Each row comes from the steps of one path. Every step used is in the known rows, and no mark comes twice. Write the path behind each row, first mark first.
(in the rows, 100 means zero)
Known rows:
benuv seme tiro: 103 85 114 94 79 94 93 103 97 108 116 106 92 78 97 98 105 110 99 107 98
 100 102 97 107 116 117 108 89 106 103 90 105 116 110 103 112 96 109 108
 111 98 95 89 100 103 105 105 92
ziga disur: 95 101 90 99 122 89 94 112 96 97 96 93 100 89 96 103 100 101 102 99 96
 89 94 100 93 101 104 93 111 100 113 100 96 101 92 114 94 95 93 100 108
 92 103 117 114 98 81 102 112
pabi seme tiro sidube pilo disur ziga: 82 85 102 91 148 95 93 124 82 102 107 97 101 58 94 100 103 107 112 79 93
 131 83 105 102 132 120 139 93 98 125 104 85 122 94 58 116 108 125 110
 138 85 98 101 102 122 78 103 104
nesun ziga boke seme pabi: 96 83 100 92 112 88 84 97 89 93 106 94 88 68 97 106 103 126 107 88 97
 121 84 104 116 72 127 89 100 98 100 99 88 109 105 91 107 84 106 126 51
 104 98 100 122 104 113 107 117
nesun pabi seme tiro sidube: 104 76 109 89 121 86 82 103 90 112 117 103 100 68 94 111 107 116 110 110
 100 115 51 103 112 72 128 120 103 96 89 98 104 119 113 88 107 95 94 111
 84 78 98 92 113 112 113 103 97
sidube birobeg disur ziga: 92 99 83 103 146 90 105 123 99 83 103 91 101 87 119 90 115 120 101 97 86
 101 120 103 101 107 112 104 117 104 112 98 105 93 61 50 96 95 99 92 104
 107 99 91 96 109 141 112 108
guluf birobeg disur: 88 94 87 111 131 102 117 111 102 86 100 96 102 84 98 97 111 111 106 113
 99 106 111 98 97 94 119 88 113 108 99 107 98 101 85 97 107 101 101 90
 76 100 100 104 123 99 104 106 101
sidube birobeg disur: 93 95 80 98 142 100 112 111 100 91 101 86 98 90 112 95 117 117 104 106
 92 103 103 100 92 98 108 90 122 108 96 95 104 93 55 77 108 99 85 95 92
 112 102 104 114 103 122 107 109
guluf birobeg sidube: 86 102 88 114 102 85 115 107 100 93 99 98 105 72 99 103 112 104 109 107
 98 127 90 103 106 110 118 102 108 104 84 103 88 90 89 86 104 100 113 99
 102 110 103 102 119 105 96 104 103
disur pilo sidube seme ziga: 76 95 103 94 133 85 99 111 90 94 102 96 96 64 95 95 100 107 104 99 104
 132 91 110 111 132 104 128 97 102 126 98 72 102 88 72 101 105 132 113
 112 90 101 93 105 111 100 99 99
nesun pabi seme tiro sidube pilo disur birobeg: 85 81 94 87 138 130 93 118 85 99 114 90 102 45 95 110 104 120 120 108 90
 144 58 106 105 107 126 130 92 97 113 106 88 116 104 61 117 103 100 119
 96 105 101 112 96 120 109 106 95
sidube birobeg disur ziga tiro seme benuv: 84 85 100 107 151 61 100 123 93 85 114 96 95 32 118 97 114 121 111 100
 90 83 110 105 105 104 123 106 123 110 118 87 104 109 62 67 89 100 101
 116 138 92 100 94 117 110 144 110 123
seme tiro sidube pilo disur ziga nesun pabi: 87 87 107 96 152 81 82 113 90 92 113 89 98 70 102 100 98 116 117 96 89
 118 96 112 101 106 124 127 101 97 138 108 89 114 90 48 101 99 103 116
 123 78 108 115 104 119 103 100 118
pilo sidube birobeg disur ziga boke: 93 115 87 108 158 75 106 128 87 86 91 83 102 52 111 98 102 106 109 91 84
 146 106 108 101 110 110 111 93 110 103 102 89 89 54 87 87 91 96 108 117
 105 105 106 120 102 118 114 121
benuv seme ziga: 96 81 112 92 104 80 93 106 91 99 116 101 92 94 106 93 108 107 94 104 106
 87 107 102 113 114 124 102 87 107 118 93 106 110 114 88 100 99 120 96
 91 97 93 86 117 105 83 102 88
benuv seme ziga tiro sidube birobeg disur pilo: 85 92 93 82 148 45 98 128 87 89 118 88 95 28 110 94 108 120 103 118 81
 94 105 108 104 118 134 119 117 108 121 92 97 101 75 63 118 93 127 113
 106 83 97 97 121 112 92 112 112
disur sidube seme ziga: 91 87 106 95 144 82 98 111 93 100 104 102 98 67 97 95 103 119 100 97 95
 114 77 106 116 135 109 115 102 104 108 89 88 95 87 66 91 103 127 107 96
 106 102 86 97 112 110 107 100
birobeg sidube seme ziga: 83 82 91 101 134 75 99 107 96 102 104 92 94 84 104 100 121 122 105 94
 104 116 76 108 113 125 115 102 114 107 98 82 90 95 58 56 97 105 127 99
 122 102 101 87 127 113 100 102 109
pilo disur: 87 104 99 100 99 111 105 104 95 99 96 90 98 101 98 99 101 97 103 84 101
 122 93 99 94 107 102 106 95 103 111 107 95 116 95 99 100 106 88 92 119
 100 100 115 113 98 87 98 95
benuv seme tiro sidube birobeg: 95 86 101 81 129 79 102 108 84 108 123 95 97 46 99 99 111 115 105 116 87
 107 67 102 102 110 127 114 102 108 88 87 109 105 97 80 128 100 107 111
 96 99 100 94 101 109 76 103 98
boke ziga nesun pabi seme tiro: 111 66 101 98 127 80 78 115 102 103 115 103 92 75 111 105 105 132 105 98
 104 100 114 105 117 80 129 115 107 98 103 115 91 120 115 78 115 87 90
 114 58 85 101 90 128 115 109 106 111
sidube birobeg disur ziga tiro seme: 87 99 89 103 160 61 97 131 97 86 106 90 107 39 117 99 105 118 108 107 83
 98 128 102 100 113 122 111 126 111 106 98 102 107 68 59 104 94 103 102
 120 82 101 100 112 105 132 110 122
guluf birobeg sidube seme pabi: 74 78 79 106 128 79 110 108 95 94 108 100 102 46 97 104 123 129 118 101
 98 139 70 107 114 109 120 96 117 107 96 88 80 97 65 73 105 103 120 107
 102 113 106 93 119 107 122 105 108
boke seme benuv: 98 86 110 99 85 105 103 95 97 95 107 100 82 79 95 95 104 119 107 96 110
 87 75 100 107 90 106 103 106 106 106 94 84 104 108 106 108 106 107 112
 82 110 94 85 111 107 119 100 98
nesun ziga boke seme: 102 102 98 94 120 101 90 100 92 97 99 88 93 74 96 103 93 116 103 96 94
 120 103 101 107 95 123 94 108 104 86 104 86 99 116 104 118 84 108 121
 47 100 97 105 123 103 107 104 115
seme tiro sidube: 96 91 109 95 111 84 98 99 92 108 108 103 96 74 87 105 107 106 104 104 96
 104 50 102 102 88 111 105 91 98 90 91 108 112 95 84 110 105 107 108 105
 85 101 96 99 109 61 99 106
pabi seme ziga tiro sidube: 93 80 106 92 160 44 84 120 81 110 113 103 101 45 101 114 100 105 104 97
 99 102 75 107 111 110 124 121 96 101 93 100 101 117 106 93 101 100 119
 113 113 67 98 99 128 111 53 103 112
birobeg sidube: 100 106 96 106 83 83 102 101 103 98 96 93 99 94 105 103 108 102 105 95
 98 120 87 104 104 104 105 104 107 101 89 94 93 93 76 86 94 99 105 96
 122 104 101 96 119 107 105 103 109
guluf birobeg disur ziga nesun pabi seme tiro: 97 70 92 121 164 63 86 134 101 85 119 108 102 44 112 103 110 133 114 111
 94 105 124 105 119 89 143 111 115 104 119 114 99 119 103 83 98 84 93
 108 89 78 98 94 125 116 171 115 109
pabi seme benuv: 101 79 106 102 107 94 98 104 92 104 111 108 91 74 105 102 107 102 105 87
 109 89 80 102 110 95 106 105 102 100 109 95 97 105 107 123 89 103 97
 114 117 102 94 91 116 110 129 102 99
ziga boke seme tiro sidube birobeg disur pilo: 91 102 79 91 129 72 109 122 95 88 100 86 86 8 87 97 103 132 114 113 79
 110 63 102 97 87 123 109 119 111 95 92 77 93 65 84 142 92 120 125 82
 100 100 95 111 116 107 111 120
pilo sidube: 97 108 110 101 105 95 101 101 93 99 95 93 101 88 98 102 95 90 105 96 104
 138 87 104 101 106 98 119 84 101 96 106 86 105 98 104 91 104 95 101 104
 94 102 106 114 98 82 99 99
ziga nesun pabi seme: 114 86 94 104 138 71 79 113 100 101 112 97 102 72 116 108 90 109 110 104
 100 96 110 106 109 82 117 111 121 101 107 113 93 103 123 121 97 86 78
 109 80 80 100 107 127 106 151 101 106
seme ziga: 90 83 106 100 117 86 96 102 95 98 106 104 93 108 104 99 112 108 95 95
 108 89 94 104 110 105 111 98 87 100 112 96 108 107 93 76 92 103 109 98
 101 99 98 94 109 107 77 101 100
sidube seme pabi: 86 75 92 92 125 94 94 100 95 101 110 102 98 76 99 101 111 123 110 96 100
 112 78 103 108 98 103 95 110 102 111 86 90 107 78 86 103 103 109 110
 102 102 103 91 99 102 128 101 104

Write each row's path:
75 91 108 96 149 77 96 117 78 103 114 93 99 33 96 103 101 116 114 79 92
 117 70 107 105 130 109 121 108 105 123 89 88 119 81 81 91 110 126 118
 155 80 104 103 110 109 106 102 114 | pilo disur ziga tiro sidube seme benuv
93 100 96 88 155 75 94 110 88 113 108 92 109 40 92 110 93 112 111 111 88
 114 81 103 96 122 106 112 121 107 84 92 89 101 87 98 119 102 122 116
 110 74 107 106 110 100 86 99 117 | ziga tiro sidube seme
101 81 105 94 148 69 74 125 89 97 105 100 98 69 104 106 102 116 103 96
 97 108 73 108 120 98 128 120 104 96 120 104 92 107 110 86 71 84 95 106
 82 89 100 103 125 113 122 115 105 | nesun pabi seme ziga disur sidube
93 100 84 100 116 91 104 105 100 103 99 88 101 77 101 101 109 116 110 99
 96 129 83 104 103 124 105 104 126 107 86 86 84 89 64 81 107 102 117 100
 125 103 104 93 121 106 124 101 109 | birobeg sidube seme
108 75 112 96 125 58 76 106 96 94 126 95 92 89 117 97 100 117 103 114
 103 77 118 108 119 91 136 101 103 107 130 102 104 106 123 97 93 88 99
 102 75 83 98 97 131 106 123 102 98 | benuv seme ziga nesun pabi
88 112 93 95 125 104 111 115 90 96 95 86 102 62 104 95 97 104 106 87 84
 145 77 103 98 127 102 124 101 104 101 106 86 96 82 71 95 102 85 102 109
 122 104 114 94 105 109 108 98 | pilo disur sidube birobeg
98 84 111 79 115 94 97 102 90 107 117 96 95 66 88 95 104 107 109 118 92
 106 89 102 99 124 122 115 100 105 106 89 94 105 100 86 130 103 132 117
 100 92 100 96 102 112 71 100 102 | benuv seme tiro sidube pilo
70 85 106 94 128 77 85 120 89 86 106 97 102 47 103 102 97 106 117 83 94
 125 123 106 103 123 116 125 95 102 144 101 80 129 83 56 97 105 118 117
 150 85 104 112 102 107 99 103 121 | sidube pilo disur ziga tiro seme pabi
83 98 100 102 117 99 112 108 96 87 100 91 87 58 95 91 108 111 113 98 101
 125 82 107 102 108 99 114 118 104 134 88 70 98 61 103 92 107 113 117
 131 95 102 93 124 109 151 104 107 | birobeg disur pilo sidube seme benuv
89 79 100 98 120 107 105 97 94 104 113 101 91 75 97 97 110 117 107 96
 105 91 82 102 104 112 100 92 117 105 110 81 92 97 83 104 98 107 110 116
 118 107 102 92 107 106 133 98 103 | sidube seme benuv
96 92 93 93 176 75 81 127 87 91 111 81 109 59 111 100 86 105 120 88 90
 120 106 113 103 108 124 136 118 99 141 118 75 106 113 82 102 96 104 106
 102 70 104 116 127 119 123 98 110 | tiro sidube pilo disur ziga nesun pabi seme
97 68 107 94 130 87 79 107 92 102 115 104 97 103 111 105 112 117 100 100
 112 101 92 105 120 86 128 110 98 98 109 102 105 114 113 76 91 93 97 101
 77 92 95 92 120 110 124 106 93 | nesun pabi seme ziga
87 79 93 85 144 78 97 100 87 102 113 96 101 59 91 103 110 120 114 99 94
 112 42 106 107 83 110 100 110 101 107 85 91 103 81 83 106 107 118 106
 92 86 105 91 108 105 94 96 106 | tiro sidube seme pabi
85 94 107 99 117 111 111 106 88 101 103 94 91 58 91 93 102 112 111 79 95
 131 60 103 105 128 99 115 106 106 120 90 77 104 82 96 84 111 103 112
 132 113 103 100 110 108 136 104 97 | pilo disur sidube seme benuv
81 98 84 106 118 102 116 107 100 92 96 94 104 78 99 99 109 104 114 112
 99 131 112 106 98 131 115 107 117 105 94 101 75 79 76 71 118 103 127
 109 100 118 107 109 113 112 95 103 113 | guluf birobeg sidube pilo
81 91 83 111 138 59 99 130 93 78 104 88 97 37 105 107 114 114 110 102 95
 91 53 109 112 101 132 95 104 103 121 94 95 100 83 69 81 101 117 96 110
 99 99 104 132 116 64 105 114 | tiro seme ziga disur birobeg sidube
84 84 109 82 152 74 89 110 89 100 106 90 92 57 92 102 97 121 110 109 99
 104 93 107 102 128 121 121 107 107 101 99 76 105 95 60 133 105 140 122
 81 86 102 101 116 114 42 99 120 | boke seme ziga tiro sidube pilo
74 108 83 107 145 102 121 121 97 83 96 89 105 40 89 94 101 111 115 116
 95 151 107 104 98 123 114 121 122 109 116 106 61 97 80 97 117 102 122
 105 91 93 104 103 123 102 128 105 99 | guluf birobeg disur pilo sidube seme
78 101 105 81 160 105 91 102 81 103 103 76 104 80 99 107 96 100 109 93
 88 142 108 107 89 128 121 115 113 95 104 105 92 113 87 58 115 100 108
 124 108 78 107 137 124 108 54 98 127 | nesun ziga tiro sidube pilo disur
82 104 85 99 118 143 110 115 94 87 98 87 101 77 101 98 96 103 111 99 90
 129 107 102 93 136 99 112 92 102 126 109 82 97 91 75 109 108 106 107
 109 129 102 120 84 108 96 103 99 | sidube pilo disur birobeg
92 113 96 108 106 89 97 120 90 94 93 94 101 72 99 100 91 97 103 74 90
 126 109 102 101 114 106 107 81 103 121 106 92 107 93 106 87 95 108 104
 134 101 102 112 103 100 101 107 107 | pilo disur ziga boke
86 104 95 110 158 60 104 128 92 86 105 98 112 38 97 103 101 112 109 111
 83 112 107 104 104 107 128 111 108 104 103 107 99 108 89 78 103 97 124
 101 101 71 103 100 115 104 88 111 114 | guluf birobeg disur ziga tiro sidube
98 77 105 105 140 63 79 103 99 94 115 98 93 100 115 102 105 116 104 105
 105 78 105 110 114 81 122 94 101 100 122 105 106 104 104 81 81 92 91
 105 80 84 103 105 123 109 114 100 110 | seme ziga nesun pabi
95 81 102 94 88 90 93 99 99 91 105 100 89 80 96 99 105 126 109 93 105
 106 77 101 112 79 108 106 97 103 107 100 83 114 104 86 110 100 104 105
 67 107 95 83 100 103 112 102 97 | boke seme pabi
96 115 106 99 93 102 105 109 95 95 91 92 100 80 95 97 91 96 104 82 91
 140 78 101 101 119 99 123 88 101 110 109 85 106 100 95 85 103 92 97 115
 106 101 108 101 102 103 105 93 | pilo disur sidube
109 110 101 105 105 90 105 111 105 89 92 93 98 88 99 94 99 106 103 100
 86 117 89 101 104 101 105 108 107 102 105 100 93 93 78 91 85 97 97 93
 95 102 100 92 112 104 132 113 103 | birobeg disur sidube
101 76 106 101 132 66 79 105 101 89 114 93 86 86 109 99 100 132 107 108
 108 83 98 108 117 79 127 104 109 108 115 111 88 107 120 80 105 93 98
 105 47 90 98 93 128 111 117 99 106 | boke seme ziga nesun pabi
71 89 79 107 136 101 109 123 90 89 105 83 96 54 106 101 118 127 111 87
 95 142 61 108 113 139 117 106 97 108 112 95 87 104 62 50 94 111 120 96
 128 119 100 98 116 116 100 106 99 | pilo disur birobeg sidube seme ziga
81 81 98 99 150 60 92 117 92 91 105 94 95 72 96 103 108 105 101 99 106
 67 78 103 100 91 129 89 110 104 126 96 101 114 98 95 90 103 108 93 103
 75 100 110 137 106 45 95 112 | tiro seme ziga disur
97 109 90 103 88 96 107 110 110 82 93 96 96 92 99 93 101 104 102 107 91
 96 115 100 98 93 101 104 116 99 128 100 93 97 80 93 104 96 108 100 106
 95 98 95 105 106 140 106 103 | birobeg disur pilo
94 84 112 102 98 86 106 95 96 95 111 102 91 69 97 99 107 98 108 99 109
 73 73 102 104 81 114 94 107 104 115 87 98 107 105 113 89 109 101 109
 111 92 98 94 121 105 105 94 102 | tiro seme benuv
81 93 110 108 156 58 101 125 85 84 110 90 95 19 115 99 109 110 115 95 94
 121 95 109 106 109 120 124 108 111 112 92 92 112 59 74 79 103 97 116
 140 85 102 100 130 108 126 109 124 | pilo sidube birobeg disur ziga tiro seme benuv
83 100 88 92 126 118 107 120 84 93 99 84 90 11 77 106 90 122 123 103 84
 140 54 102 94 122 118 115 85 110 104 104 69 104 92 87 138 106 125 129
 93 119 102 114 97 115 59 104 111 | ziga boke seme tiro sidube pilo disur birobeg
94 90 100 103 124 73 95 106 91 101 100 103 92 79 98 105 105 103 99 93
 102 92 95 105 107 100 112 85 81 104 107 94 103 98 87 105 88 96 112 113
 107 102 102 105 114 104 71 105 113 | seme ziga boke
86 117 94 93 117 94 107 111 92 91 96 92 103 58 104 96 94 95 107 103 93
 139 97 108 99 118 96 133 100 99 107 106 76 90 88 76 107 98 100 116 108
 110 104 108 89 106 112 102 103 | disur pilo sidube birobeg
86 95 84 88 123 83 111 116 99 85 105 87 87 35 90 93 110 136 111 117 85
 104 62 102 99 89 120 120 126 107 101 95 83 102 72 52 144 100 117 111 75
 98 96 86 102 119 111 108 108 | boke seme tiro sidube birobeg disur pilo
78 77 87 94 170 82 91 119 90 101 105 93 95 78 96 101 114 123 102 99 103
 87 88 104 101 121 116 87 120 106 121 88 93 105 74 85 99 101 118 102 110
 90 104 108 122 106 73 101 115 | sidube seme ziga disur
90 102 92 105 139 110 119 115 102 83 92 94 104 68 93 90 101 108 111 116
 85 129 117 102 97 129 115 111 118 105 111 104 75 81 76 77 107 100 117
 105 78 118 105 105 109 109 120 112 108 | guluf birobeg disur sidube pilo
94 84 98 92 137 97 103 120 93 95 99 93 89 55 92 89 105 129 106 88 95 101
 76 105 108 116 110 108 120 101 122 91 69 93 79 79 93 100 119 115 79 109
 107 91 118 113 92 109 116 | boke ziga disur sidube seme benuv
